What can hang from each mark:
mavu: bomi disiko garago kuvid rere rudiv soru
gelam: garago
bomi: ditub fanid mavu
rere: fanid mavu
ditub: bomi
fanid: disiko rere rudiv
disiko: fanid mavu
kuvid: mavu
rudiv: mavu
garago: gelam mavu
soru: gelam

Every row comes from one small tree of marks. Brackets hold a mark, then the marks that hang from it, in alphabetical order. Every link used is in the known rows. Which tree was each row made from?
(in the rows, 128 means zero)
Known rows:
[rere fanid [mavu bomi disiko garago]]: 171 113 137 132 120 141 99 116 133 133 130 108 129 121 123 161 127 114 128 130 105 151 166 129 103 192 177 133 140 184 141 116 140 174 142 168 136 157 135 163 142 122 89 125 137 144
[gelam [garago [mavu kuvid]]]: 175 107 149 143 147 101 107 117 117 133 130 131 134 103 108 146 122 126 122 90 98 129 163 160 117 153 158 166 126 158 111 103 142 164 135 161 179 141 132 176 117 167 136 128 146 117
[garago gelam [mavu bomi soru]]: 192 104 127 159 122 150 94 109 116 144 133 113 150 112 101 173 131 129 111 114 104 134 159 152 138 154 125 163 119 125 131 113 132 163 136 157 182 156 117 163 154 182 100 123 148 135
[soru [gelam garago]]: 154 119 154 158 125 123 118 134 118 133 135 116 114 89 119 162 121 120 135 121 111 140 158 135 125 151 146 146 122 125 110 113 138 173 134 165 141 129 125 153 134 129 118 127 146 102
[fanid [disiko [mavu rere]]]: 160 125 120 166 136 138 112 113 105 137 137 128 109 109 106 150 126 115 111 101 100 152 150 120 126 165 129 173 136 125 126 122 128 167 133 155 97 141 117 145 145 159 118 123 132 138
[garago gelam [mavu disiko kuvid rere]]: 203 113 142 146 153 117 102 92 126 141 140 136 145 133 100 150 133 118 104 112 94 138 171 154 130 165 122 166 142 87 125 104 133 162 143 135 146 124 120 169 161 177 137 109 168 130
[gelam [garago [mavu disiko rere]]]: 193 117 137 149 151 106 110 107 118 125 147 125 142 120 107 160 120 116 117 102 88 136 158 133 113 159 140 194 133 97 136 111 147 173 137 140 167 114 126 157 127 139 119 106 158 116
[garago gelam [mavu kuvid rudiv soru]]: 199 111 118 151 125 125 109 103 124 132 125 127 143 126 97 181 129 123 114 91 106 119 166 153 146 142 135 157 137 150 109 102 135 153 132 161 184 146 116 167 166 204 131 137 146 141
[fanid rudiv]: 154 122 123 147 134 144 117 119 112 123 137 126 140 101 119 167 126 125 128 82 109 140 148 135 139 140 138 141 116 145 125 114 136 170 129 154 126 154 134 131 127 118 110 141 140 131
[gelam [garago [mavu rere soru]]]: 199 120 127 159 147 125 110 96 108 132 137 116 140 116 110 177 121 115 107 99 94 131 154 133 133 142 134 207 131 133 137 113 135 171 133 153 188 121 118 164 130 154 116 116 154 122
[disiko fanid [mavu garago]]: 139 81 152 143 141 153 120 127 115 129 134 106 109 109 119 177 129 113 121 87 106 145 148 122 132 187 136 146 127 175 129 116 134 165 139 160 124 146 150 170 149 147 101 128 123 130
[kuvid mavu]: 155 122 138 149 132 151 120 123 119 126 135 114 111 106 107 157 125 115 116 114 97 127 159 135 132 125 170 143 127 134 118 114 139 166 141 158 137 144 129 150 124 124 118 125 134 141
[soru [gelam [garago [mavu rere]]]]: 171 115 136 168 143 114 114 118 117 119 149 115 116 98 108 160 122 108 124 133 100 136 156 141 128 162 140 166 130 115 115 114 133 174 136 162 169 123 120 153 136 144 115 113 159 98
[gelam [garago [mavu bomi]]]: 195 99 138 153 125 122 97 131 118 128 140 110 138 96 109 145 120 130 127 103 97 137 155 144 108 160 150 165 116 145 119 113 139 173 135 163 181 151 135 159 107 157 104 117 140 111
[gelam [garago [mavu rudiv soru]]]: 196 109 114 155 127 117 117 112 117 120 135 117 134 114 102 189 116 120 123 78 106 121 153 137 132 132 160 187 131 164 124 108 147 167 128 163 206 137 122 158 122 166 120 130 136 119
[bomi ditub mavu]: 116 132 142 153 126 149 113 131 111 117 139 132 124 77 122 144 133 126 130 136 98 143 163 162 126 140 160 149 107 125 115 110 137 168 143 157 121 143 128 122 130 157 123 135 138 124
[rudiv [mavu disiko kuvid]]: 163 124 156 145 146 114 108 101 113 155 122 123 123 118 113 144 129 125 117 89 101 145 164 153 93 151 150 131 130 139 124 102 139 163 143 149 115 139 129 170 127 104 137 112 149 129
[fanid disiko [rere [mavu soru]] rudiv]: 161 132 104 157 140 169 126 95 100 138 119 134 162 116 119 178 124 117 113 100 113 137 158 122 137 158 159 174 137 189 130 120 140 169 133 158 117 175 131 159 143 143 102 140 130 138
[rere [fanid [disiko mavu]]]: 160 129 126 154 124 130 109 128 111 132 123 126 107 101 105 160 123 118 123 92 109 149 147 121 130 179 151 158 125 171 141 120 136 165 140 157 115 157 111 168 132 160 93 140 116 154
[kuvid [mavu rudiv]]: 165 122 119 153 125 139 123 127 125 114 140 113 103 113 107 164 123 116 124 109 97 125 158 132 134 119 169 133 138 129 104 114 141 165 134 160 145 142 130 147 128 132 124 133 123 134
[gelam garago]: 163 113 145 147 129 122 113 130 115 131 128 121 130 97 121 158 121 123 129 92 104 141 156 134 122 140 151 163 119 133 117 111 142 170 135 162 153 132 134 156 119 138 117 134 139 120
[mavu disiko kuvid [rere fanid]]: 169 152 133 141 149 118 99 92 121 135 124 141 136 136 127 149 126 117 115 133 91 153 170 122 109 157 146 152 143 119 133 109 133 172 146 142 121 128 112 172 137 121 130 122 159 147
[ditub [bomi [mavu [disiko fanid] kuvid]]]: 122 134 155 130 157 127 116 89 113 139 121 140 125 102 128 152 131 133 122 125 107 146 176 165 100 154 131 149 126 123 119 107 142 164 144 153 138 140 135 159 129 140 104 129 137 119
[bomi [fanid [disiko mavu]]]: 143 122 138 167 125 121 115 142 106 136 131 115 121 112 102 152 125 109 110 87 100 146 148 121 122 165 137 155 133 120 141 119 138 167 132 154 126 146 126 130 139 160 107 138 125 135
[soru [gelam [garago [mavu kuvid]]]]: 165 116 150 154 140 97 111 122 116 127 135 126 119 94 107 151 123 123 129 122 103 129 166 159 119 166 160 144 130 164 103 104 137 167 137 165 165 141 126 181 134 158 135 120 151 98
[mavu disiko [garago gelam] kuvid soru]: 189 109 159 134 135 153 115 97 127 156 117 136 155 126 115 195 134 126 112 74 111 132 171 140 131 184 129 153 136 149 135 102 142 162 138 144 128 138 125 182 183 153 147 124 159 139
[soru [gelam [garago mavu]]]: 163 108 146 159 132 115 117 128 119 120 141 114 114 87 103 160 119 116 132 120 109 131 155 147 130 154 153 150 120 149 115 111 140 171 135 161 174 133 124 157 129 151 114 123 146 103
[soru gelam]: 126 126 143 160 128 148 117 129 116 136 135 115 107 94 117 164 127 118 132 142 114 145 157 138 131 144 143 121 124 135 106 113 130 170 136 163 115 135 122 139 144 129 115 130 147 125
[fanid [disiko mavu] rere rudiv]: 162 127 125 162 140 157 122 132 100 126 136 129 155 109 113 159 123 126 124 80 110 152 147 123 135 176 137 159 120 141 123 121 132 165 127 144 97 164 135 159 137 146 106 138 120 118
[kuvid [mavu garago rere rudiv soru]]: 177 120 111 152 131 167 124 106 126 117 145 107 112 129 110 187 127 104 113 95 97 120 160 108 135 137 153 170 151 148 122 115 136 173 135 158 145 132 131 143 164 127 138 121 142 142
[disiko [fanid rere]]: 119 117 146 152 156 174 117 118 109 132 128 112 144 116 138 156 130 113 116 122 105 146 162 126 131 137 140 147 126 135 111 115 137 167 144 151 128 138 152 164 135 148 105 131 138 128
[rudiv [mavu [disiko [fanid rere]] kuvid]]: 136 123 166 149 166 138 110 94 109 149 119 112 141 135 131 150 132 119 114 102 99 148 172 145 100 152 146 132 134 119 122 106 137 163 149 138 116 134 150 196 136 127 132 109 146 117
[disiko [mavu kuvid rudiv]]: 168 120 122 150 124 119 110 128 117 130 131 125 108 116 109 157 123 121 129 94 103 151 160 144 129 149 154 131 134 126 91 109 127 158 127 166 132 148 129 169 138 168 134 138 121 121
[ditub [bomi [mavu soru]]]: 119 143 132 147 134 165 118 101 103 142 120 124 129 90 117 162 130 129 122 120 113 141 162 153 131 146 134 165 111 140 120 112 128 163 133 172 171 154 114 132 130 134 98 145 137 131
[ditub [bomi fanid]]: 126 122 142 150 128 131 114 134 118 137 128 110 140 107 122 144 130 107 116 116 110 148 158 133 124 148 126 149 130 120 119 113 140 168 137 168 168 136 130 125 145 119 93 146 137 129
[soru [gelam [garago [mavu kuvid rudiv]]]]: 176 113 132 154 131 99 115 127 126 117 140 124 112 96 105 162 120 123 137 109 107 128 164 156 123 152 162 138 141 157 86 104 141 165 128 167 179 140 129 168 134 165 142 126 139 92
[ditub bomi]: 129 119 139 142 138 148 118 121 114 142 128 124 127 91 121 150 128 121 130 121 115 148 157 142 127 151 124 142 129 149 100 114 138 162 139 165 143 148 121 142 133 128 100 141 131 137
[rudiv [mavu kuvid]]: 151 124 154 148 137 122 109 110 109 153 116 114 119 105 112 141 134 122 120 99 101 143 163 157 105 143 152 125 125 156 112 103 127 157 143 166 120 146 126 168 128 122 139 125 144 136

Write each row's tree:
140 116 146 153 131 175 127 117 116 139 131 114 115 103 116 190 129 113 129 110 119 133 158 126 141 173 138 134 131 183 124 113 132 172 134 163 125 144 122 149 164 127 123 129 153 127 | [mavu garago [soru gelam]]
158 129 120 163 129 126 116 105 116 127 135 129 118 116 103 181 125 120 124 122 112 125 164 149 140 138 157 130 143 164 99 107 136 165 129 163 167 148 115 158 154 171 134 127 145 123 | [garago [mavu kuvid rudiv [soru gelam]]]
155 129 104 154 115 125 110 129 119 117 129 125 100 110 105 164 123 115 132 91 110 144 143 113 128 169 152 152 137 169 126 118 139 166 132 165 126 155 111 161 133 168 98 142 107 149 | [rere [fanid [disiko [mavu rudiv]]]]
165 118 143 148 145 155 121 84 111 131 129 126 113 129 115 202 122 117 102 109 100 122 162 125 137 124 151 172 133 117 156 119 158 176 144 133 144 132 130 175 152 119 99 115 135 140 | [kuvid [mavu [disiko fanid] soru]]
153 101 137 141 136 156 125 92 126 126 137 119 126 131 125 213 126 118 121 73 115 132 157 113 123 151 137 158 148 158 138 110 155 176 134 144 140 135 143 158 155 126 119 126 137 134 | [mavu [disiko fanid] garago rudiv soru]
148 156 131 151 144 150 113 103 112 134 145 123 134 108 117 150 128 121 120 125 92 150 166 139 115 144 137 162 121 66 125 111 132 172 138 143 120 118 126 115 131 118 122 115 160 125 | [bomi [mavu disiko rere]]
142 102 120 155 131 138 117 122 115 117 139 108 99 118 116 176 125 115 125 91 106 146 147 130 135 136 144 144 136 126 117 117 137 164 132 165 143 142 138 163 139 157 95 138 114 120 | [disiko fanid [mavu rudiv]]
150 142 118 154 138 131 102 108 117 133 127 135 121 106 122 147 128 113 117 117 103 145 153 106 121 156 133 175 139 154 140 118 131 176 144 151 108 145 110 151 128 142 104 130 143 168 | [mavu [rere [fanid disiko]]]
181 125 153 158 123 126 118 109 112 136 129 126 123 106 117 196 119 119 126 106 114 133 158 132 120 158 145 158 126 114 135 113 149 180 129 146 152 121 115 166 145 111 119 118 153 106 | [mavu disiko [soru [gelam garago]]]
124 118 135 144 118 157 120 138 125 102 149 122 118 83 123 158 134 122 143 98 106 137 164 147 123 151 169 139 121 159 103 106 137 166 137 164 120 146 142 111 141 152 137 137 133 118 | [bomi ditub [mavu garago rudiv]]
177 108 155 136 134 159 114 109 124 150 116 133 146 116 114 182 139 124 112 77 111 129 170 145 137 176 130 148 134 181 121 101 133 158 138 160 137 149 128 176 177 172 148 136 152 145 | [mavu [garago gelam] kuvid soru]
188 111 135 152 135 120 112 107 109 132 130 115 136 105 106 181 118 121 117 82 102 124 153 141 134 140 155 196 120 167 142 111 147 166 134 158 195 138 118 169 125 152 114 128 142 120 | [gelam [garago [mavu soru]]]
153 105 130 165 104 131 96 143 114 109 147 128 154 102 133 149 128 117 128 111 102 147 156 136 121 153 134 136 116 104 123 119 142 180 132 143 133 160 142 121 140 118 101 133 140 102 | [mavu [bomi ditub [fanid rudiv]]]
174 102 130 160 131 152 102 129 113 141 146 116 118 103 112 151 128 121 119 98 101 159 152 114 103 205 131 163 137 137 121 124 123 175 132 158 90 156 132 146 150 167 113 109 134 131 | [fanid [disiko [mavu bomi garago rere]]]
176 131 119 164 135 153 109 103 99 144 131 117 119 122 108 178 125 113 106 114 97 147 153 126 143 153 130 183 131 115 133 121 123 166 132 155 135 137 111 163 157 140 109 124 142 128 | [disiko [mavu rere soru]]
186 134 111 159 137 129 106 100 107 135 131 128 114 137 114 172 125 115 115 106 96 143 161 127 132 140 136 158 148 117 109 113 122 164 125 159 139 137 120 172 160 167 142 127 136 123 | [disiko [mavu kuvid rere rudiv soru]]
138 116 145 138 150 167 117 115 130 132 134 112 131 94 120 149 142 116 121 109 107 147 166 140 132 191 111 165 123 111 107 109 115 158 142 172 148 137 127 131 159 152 105 132 150 129 | [ditub [bomi [mavu [garago gelam] rere]]]
156 137 136 147 148 172 120 94 113 141 136 119 140 119 119 181 131 118 117 99 101 141 163 123 117 165 144 184 129 114 149 111 129 174 137 147 128 122 127 124 143 116 129 114 165 134 | [bomi [mavu disiko garago rere soru]]
128 106 151 132 136 169 123 128 127 134 126 110 130 85 115 150 139 125 132 101 115 144 166 156 130 188 124 149 114 145 106 105 125 156 141 176 149 147 129 133 153 148 100 144 139 133 | [ditub [bomi [mavu [garago gelam]]]]
175 124 110 161 123 148 123 106 96 136 130 140 127 107 105 188 122 130 117 60 116 140 141 128 142 165 132 185 125 171 151 121 142 169 122 148 116 163 117 154 145 136 102 138 121 132 | [fanid [disiko [mavu soru]] rudiv]
180 117 129 153 134 132 95 102 106 151 126 123 143 118 108 161 126 135 111 115 98 133 165 153 119 140 153 152 126 170 122 109 130 165 134 158 163 164 124 168 137 172 129 121 149 129 | [garago [mavu bomi kuvid soru]]
156 125 133 154 142 165 119 118 103 133 128 104 153 119 120 153 129 118 129 80 108 151 152 141 120 150 144 135 115 132 115 111 123 162 135 152 119 151 143 152 123 88 112 126 137 114 | [fanid rere [rudiv mavu]]
207 119 144 144 160 88 106 97 119 136 140 139 145 123 112 144 119 120 115 103 86 137 169 147 108 162 145 183 141 110 130 105 141 170 135 142 158 120 130 178 129 145 143 105 161 107 | [gelam [garago [mavu disiko kuvid rere]]]
176 135 147 164 121 139 124 118 115 127 129 113 100 102 106 188 119 115 122 119 105 116 159 134 138 139 167 159 125 137 131 117 144 175 136 158 164 135 117 170 146 114 121 121 141 110 | [kuvid [mavu [soru [gelam garago]]]]
156 126 123 140 149 149 116 105 111 134 121 133 161 123 129 151 129 121 119 111 103 145 170 148 130 163 172 129 134 158 101 111 126 160 133 166 111 159 148 169 136 135 122 142 139 113 | [fanid [rere [mavu kuvid]] rudiv]
134 122 127 144 156 147 116 100 120 128 122 117 139 129 137 161 130 111 114 127 102 141 176 142 123 134 172 129 158 159 87 111 134 162 141 177 137 148 156 180 138 174 124 140 122 121 | [disiko [fanid [rere [mavu kuvid rudiv]]]]
176 109 152 157 138 107 117 121 120 120 145 119 119 105 99 172 117 120 133 116 109 130 157 147 123 164 151 160 126 129 120 110 154 173 135 149 163 125 122 162 138 128 114 113 152 102 | [soru [gelam [garago [mavu disiko]]]]
174 114 110 155 121 168 104 110 123 130 144 107 139 119 126 177 129 114 122 107 104 147 161 106 112 151 129 150 144 149 119 115 125 178 126 161 143 142 135 144 153 137 127 118 149 132 | [mavu bomi garago rere rudiv soru]
184 131 136 140 147 146 115 111 133 119 140 117 117 133 114 163 126 101 113 103 90 136 164 114 116 178 163 162 147 135 146 115 141 176 147 139 127 125 123 164 151 98 121 107 153 152 | [kuvid [mavu disiko garago [rere fanid]]]
137 109 137 157 118 129 113 140 113 105 142 134 155 103 126 154 128 111 125 91 103 137 153 134 139 145 140 145 121 115 132 114 150 176 135 139 122 149 136 116 148 121 107 144 137 114 | [bomi ditub [fanid rudiv]]
166 121 124 167 121 162 90 102 106 132 140 136 135 108 136 157 129 121 115 156 99 148 163 124 123 137 124 168 126 114 122 121 132 180 137 145 121 144 117 150 151 146 113 112 152 127 | [mavu [bomi ditub] rere soru]
189 111 104 157 136 128 107 112 133 114 150 113 127 118 102 162 133 109 118 111 97 138 159 134 140 141 117 168 138 102 105 107 130 159 135 161 171 130 119 139 159 187 114 124 149 133 | [garago gelam [mavu rere rudiv]]
175 149 116 144 141 105 101 97 130 127 133 138 128 139 125 151 125 111 122 120 94 147 171 121 115 146 148 143 152 104 116 108 134 171 139 144 134 127 112 169 140 133 137 127 150 139 | [mavu disiko kuvid [rere fanid] rudiv]
158 106 117 144 118 157 124 106 124 134 125 108 122 111 117 197 127 105 121 99 112 132 159 126 135 153 170 154 153 203 115 111 137 164 131 186 149 151 135 148 157 152 119 142 130 140 | [rere [mavu garago rudiv soru]]
176 102 128 148 129 148 114 124 139 120 143 109 129 115 117 169 137 109 126 88 105 144 163 121 138 157 120 149 141 110 99 106 125 164 135 165 131 124 135 139 172 161 131 131 149 138 | [mavu [garago gelam] rere rudiv]
171 92 158 140 139 163 119 95 126 141 127 123 137 130 120 212 135 117 107 73 114 132 161 122 137 168 116 169 136 137 154 109 151 169 145 137 140 132 138 172 183 148 102 125 147 143 | [mavu [disiko fanid] [garago gelam] soru]
166 112 148 142 128 159 100 113 117 156 124 125 141 115 124 168 130 129 122 97 110 142 169 135 108 176 143 136 130 184 114 107 124 169 135 162 128 167 140 171 150 148 140 125 150 133 | [mavu bomi garago kuvid soru]
162 105 126 140 131 150 127 133 136 111 145 105 101 108 108 169 127 111 130 88 103 124 157 122 125 147 172 132 142 158 102 110 141 166 136 164 139 144 142 144 136 123 135 126 127 137 | [kuvid [mavu garago rudiv]]
184 143 99 158 124 160 90 88 110 125 129 126 149 128 130 178 125 120 120 109 101 148 153 115 127 155 130 167 119 126 150 122 119 182 131 146 151 157 115 159 136 102 85 127 149 138 | [mavu bomi [rere [fanid rudiv]] soru]
147 118 128 159 115 162 126 122 125 125 137 108 106 109 117 198 127 110 137 106 120 134 158 116 137 159 142 127 140 175 106 111 134 172 127 168 131 142 125 140 167 126 128 132 144 125 | [mavu garago rudiv [soru gelam]]
174 99 168 139 139 143 112 118 129 150 117 107 130 113 110 150 142 123 119 63 107 140 164 152 114 183 133 125 128 175 107 99 124 151 145 169 121 149 137 176 160 147 144 125 148 134 | [rudiv [mavu [garago gelam] kuvid]]
163 100 117 159 107 137 96 135 124 100 157 125 125 94 118 149 125 124 137 135 102 141 159 149 119 135 152 141 126 150 94 114 142 171 135 157 155 159 130 143 132 180 115 119 130 115 | [garago [mavu [bomi ditub] rudiv]]
175 135 120 145 143 114 108 97 123 131 139 142 135 132 123 159 126 116 120 116 95 147 170 123 111 135 140 142 151 83 102 106 135 170 132 144 123 124 126 147 145 132 152 120 152 124 | [mavu disiko kuvid rere rudiv]
